What can hang from each mark
mazu: kemoze
gokas: leri
zokeman: kemoze
nisib: kemoze
kemoze: gokas leri mazu togi zozoto
togi: zozoto
leri: kemoze zokeman
zozoto: togi

Every row comes from one small tree of marks. Brackets hold a mark, then the marks that hang from it, in alphabetical order. Every link used is in the known rows. Which tree was each row made from?
Known rows
(zokeman (kemoze gokas leri mazu togi zozoto)): -1.68 +2.88 -2.40 -0.52 -2.94 -0.68 -0.52 -0.53 +1.42 +5.86 -3.42 +3.01 -3.13 +0.46 -1.55 -3.48 +1.46 -0.36
(mazu (kemoze gokas)): +0.80 +0.27 -1.32 +1.17 -1.47 +1.04 -0.88 -0.61 -0.79 +3.19 -0.53 -1.05 -0.59 -0.07 -0.77 -1.29 +0.84 -0.12
(nisib (kemoze mazu togi)): -0.84 +1.02 -0.17 +0.39 +0.29 -0.86 -1.08 -1.56 +0.72 +3.49 +0.32 +2.01 +0.54 -1.43 -0.10 -0.97 +0.30 -1.43
(nisib (kemoze (leri zokeman) mazu (togi zozoto))): -0.76 +2.66 -0.79 +1.44 -1.27 -2.53 +0.21 -0.48 +1.34 +2.97 -0.45 +1.40 +1.54 -1.71 -0.67 -1.75 +1.90 -3.11
(leri kemoze zokeman): +1.60 -0.25 -0.81 +1.99 +0.74 -1.04 +1.04 -0.23 +0.31 +1.06 +0.35 -3.13 +1.52 -2.52 -0.07 +0.26 +0.06 -1.53
(nisib (kemoze mazu togi zozoto)): -0.65 +0.92 -0.53 +1.87 +0.65 -0.70 -0.67 -1.30 +0.51 +2.82 -0.45 +1.66 -0.65 -0.88 -1.38 -2.01 +1.62 -1.32
(zokeman kemoze): +0.79 +0.37 -1.45 +0.26 -0.10 -0.71 -0.30 -1.40 -0.45 +1.74 -0.89 -0.02 -1.11 +0.58 -0.03 -0.17 +2.25 +0.70
(leri (zokeman kemoze)): +1.40 +0.64 -2.01 +0.78 +0.23 -1.82 +0.75 -1.93 -0.28 +1.99 -0.04 -1.27 +1.23 -0.69 -0.44 -0.06 +2.07 -1.23
(leri (kemoze gokas mazu zozoto) zokeman): +0.10 +0.73 -1.58 +1.75 -0.49 -0.63 +1.20 -0.21 +0.37 +2.74 -1.87 -2.64 -0.51 -2.20 -2.17 -3.47 +0.53 -2.20
(nisib (kemoze togi zozoto)): +1.50 +0.50 -1.12 +3.26 +1.02 +0.14 -0.65 -0.75 +0.31 +1.64 -0.11 +1.28 +0.43 -1.05 -0.78 -0.19 +1.88 -0.61
(nisib (kemoze gokas mazu)): -0.38 +0.90 -1.14 -0.57 -0.79 +0.45 -0.37 -1.16 -0.35 +2.51 -0.57 +1.24 +0.12 -1.42 -0.87 -2.78 +0.50 -1.68
(zokeman (kemoze (gokas leri) mazu togi zozoto)): -0.16 +3.46 -2.67 -0.63 -1.34 +0.25 +0.17 -0.36 +1.32 +5.11 -3.04 +1.64 -1.41 -0.34 -1.74 -3.16 +2.95 -0.06
(mazu (kemoze gokas (leri zokeman) (zozoto togi))): -0.59 +0.90 -3.33 +2.41 -2.68 +0.09 +0.35 +1.52 +0.65 +3.85 -1.66 -1.17 +0.98 -0.98 -1.42 -2.40 +1.24 +0.00
(kemoze gokas mazu togi zozoto): -1.46 +1.82 -0.82 +0.69 -1.43 +0.11 -0.58 -0.23 +1.18 +3.99 -2.23 +1.39 -1.39 -0.55 -2.12 -2.94 -0.13 -0.67
(gokas (leri (kemoze zozoto) zokeman)): +2.16 +0.92 -1.34 +1.88 +1.34 -0.08 +2.23 +1.27 +0.40 -0.49 -0.53 -3.18 +1.46 -2.59 -0.93 -0.70 +2.08 -1.33
(gokas leri): +0.37 +1.29 -0.41 -1.56 +0.10 +0.95 +0.96 +1.16 +0.46 -0.77 +0.12 +0.17 +1.08 -0.63 +0.30 +0.12 +0.85 +0.06
(leri (kemoze gokas mazu (zozoto togi)) zokeman): -0.52 +0.53 -2.20 +2.40 -0.82 -0.32 +0.72 +0.66 +1.39 +3.75 -2.63 -2.65 +0.45 -2.81 -1.91 -3.24 +0.30 -0.36

Write each row's tree
-0.26 +2.18 -2.97 +0.53 -0.39 +0.69 +1.36 +0.85 +1.03 +2.01 -1.44 -0.22 +3.10 -3.19 -1.80 -3.56 +2.14 -1.33 -> (nisib (kemoze (gokas (leri zokeman)) mazu (zozoto togi)))
+0.03 +1.62 -0.33 +2.35 -2.08 -1.15 -1.05 +0.54 +0.88 +3.87 -1.44 +0.43 -1.31 +0.67 -0.29 -0.40 +2.27 +0.24 -> (mazu (kemoze leri (togi zozoto)))
+1.65 +2.40 -2.87 +2.47 -0.93 +0.80 +0.68 +0.24 +0.68 +4.15 -0.79 -1.41 +2.06 -2.15 -1.88 -1.30 +2.33 -1.53 -> (mazu (kemoze (gokas (leri zokeman)) togi zozoto))
-2.33 +1.86 -3.04 -0.85 -3.05 -0.36 -0.14 +0.87 +1.34 +4.52 -4.08 +1.85 -2.89 +0.75 -1.37 -4.24 +2.03 +1.67 -> (zokeman (kemoze gokas leri mazu (zozoto togi)))
-0.10 +1.93 -0.26 +0.69 +0.49 -0.13 +0.41 +0.91 +1.64 +3.06 -1.62 -0.47 -1.27 -1.87 -0.83 -1.79 +1.42 -0.45 -> (gokas (leri (kemoze mazu togi zozoto)))
+2.70 +3.37 -2.05 +1.78 -0.25 -1.84 +1.01 -0.50 +1.33 +2.56 -1.48 -0.87 +2.49 -1.23 -0.64 +0.45 +4.41 -0.65 -> (gokas (leri (zokeman (kemoze (togi zozoto)))))
+1.06 +1.33 -3.19 +2.24 -1.02 +1.24 +0.93 +1.54 +0.53 +2.86 -1.35 -2.49 +2.51 -1.96 -1.84 -1.98 +2.51 +0.28 -> (mazu (kemoze (gokas (leri zokeman)) (zozoto togi)))
+2.57 +3.39 -2.01 +2.77 -1.59 +0.07 +0.52 +0.07 +0.87 +4.19 -1.22 -1.87 +2.85 -2.20 -1.58 -0.76 +2.92 -1.33 -> (mazu (kemoze (gokas (leri zokeman)) (togi zozoto)))
-0.02 +3.01 -2.13 +0.14 +0.14 -1.94 +1.01 -1.07 +1.23 +3.72 -1.31 +0.30 +0.61 -1.29 -1.55 -1.83 +3.42 -1.77 -> (gokas (leri (zokeman (kemoze mazu togi zozoto))))
+0.51 +0.00 -2.28 +2.15 +0.03 -0.59 -0.48 -0.12 +0.59 +2.17 -2.50 -0.27 -1.47 +0.58 -1.04 -1.11 +3.10 +2.67 -> (zokeman (kemoze (zozoto togi)))
-0.01 +2.22 -0.88 +1.28 +0.70 -1.18 +1.37 +0.38 +1.82 +3.08 -0.89 -1.63 +0.95 -2.99 -1.28 -1.46 +1.34 -2.01 -> (gokas (leri (kemoze mazu togi zozoto) zokeman))
-1.65 +0.93 -0.63 -0.31 -0.46 -0.77 +0.05 +0.45 -0.10 +0.47 -0.61 +2.16 -2.06 +0.04 -0.74 -3.17 +1.90 -1.49 -> (nisib (kemoze leri mazu zozoto))
-2.31 +2.69 -1.99 +0.07 -2.75 -0.94 +0.63 +0.43 +1.73 +4.30 -1.70 +1.66 +0.13 -1.43 -1.78 -2.98 -0.89 -2.81 -> (kemoze gokas (leri zokeman) mazu togi zozoto)
+1.60 +1.65 -1.09 +3.60 -1.94 +0.36 -1.26 -0.56 +0.38 +4.94 -2.11 -0.84 -0.16 -0.34 -1.43 -1.03 +2.27 +0.20 -> (mazu (kemoze gokas (togi zozoto)))
+2.63 +2.52 -2.99 +3.12 -1.50 -1.54 +0.12 -1.75 +0.94 +4.49 -2.52 -0.52 +1.70 -1.33 -1.67 -0.63 +3.03 -0.95 -> (leri (zokeman (kemoze gokas (togi zozoto))))
+0.19 +1.85 -2.86 +2.79 -2.62 -0.07 +0.08 +0.25 +0.69 +5.08 -1.07 -0.21 +0.51 -1.16 -1.52 -1.77 +0.90 -1.80 -> (mazu (kemoze gokas (leri zokeman) togi zozoto))
-2.23 +2.37 -1.23 -1.83 -2.08 -1.92 -0.95 -1.14 +1.51 +5.49 -1.58 +2.86 -2.09 +0.56 +0.30 -1.36 +0.94 -0.12 -> (zokeman (kemoze leri mazu togi))
+1.90 +2.21 -3.48 +1.56 -1.27 -0.95 +0.03 -2.16 +0.92 +5.58 -1.19 -0.13 +1.90 -1.63 -1.01 -0.02 +1.05 -1.07 -> (leri (zokeman (kemoze gokas togi)))
-0.22 +2.89 -2.11 -2.85 -1.46 +0.43 +0.36 -0.40 +0.29 +3.37 -2.23 +0.96 -1.01 -0.38 -0.81 -2.73 +2.29 +0.03 -> (zokeman (kemoze (gokas leri) mazu))
+0.49 +2.35 -1.62 +2.26 -3.43 +0.02 -1.11 +0.69 +0.87 +4.99 -2.40 +0.73 -0.98 -0.03 -0.69 -1.47 +1.68 +0.24 -> (mazu (kemoze gokas leri (togi zozoto)))
-0.96 +0.74 -0.76 +0.30 +0.11 -1.54 -0.07 -1.54 -0.35 +2.13 -2.17 +0.40 -3.22 +1.16 -1.63 -2.92 +3.10 +0.17 -> (zokeman (kemoze mazu zozoto))
-0.05 +2.24 -1.91 -0.75 +0.48 -1.54 +1.70 -0.64 +0.07 +1.40 -1.25 -0.87 -0.21 -0.61 -1.63 -2.67 +4.01 -1.71 -> (gokas (leri (zokeman (kemoze mazu zozoto))))
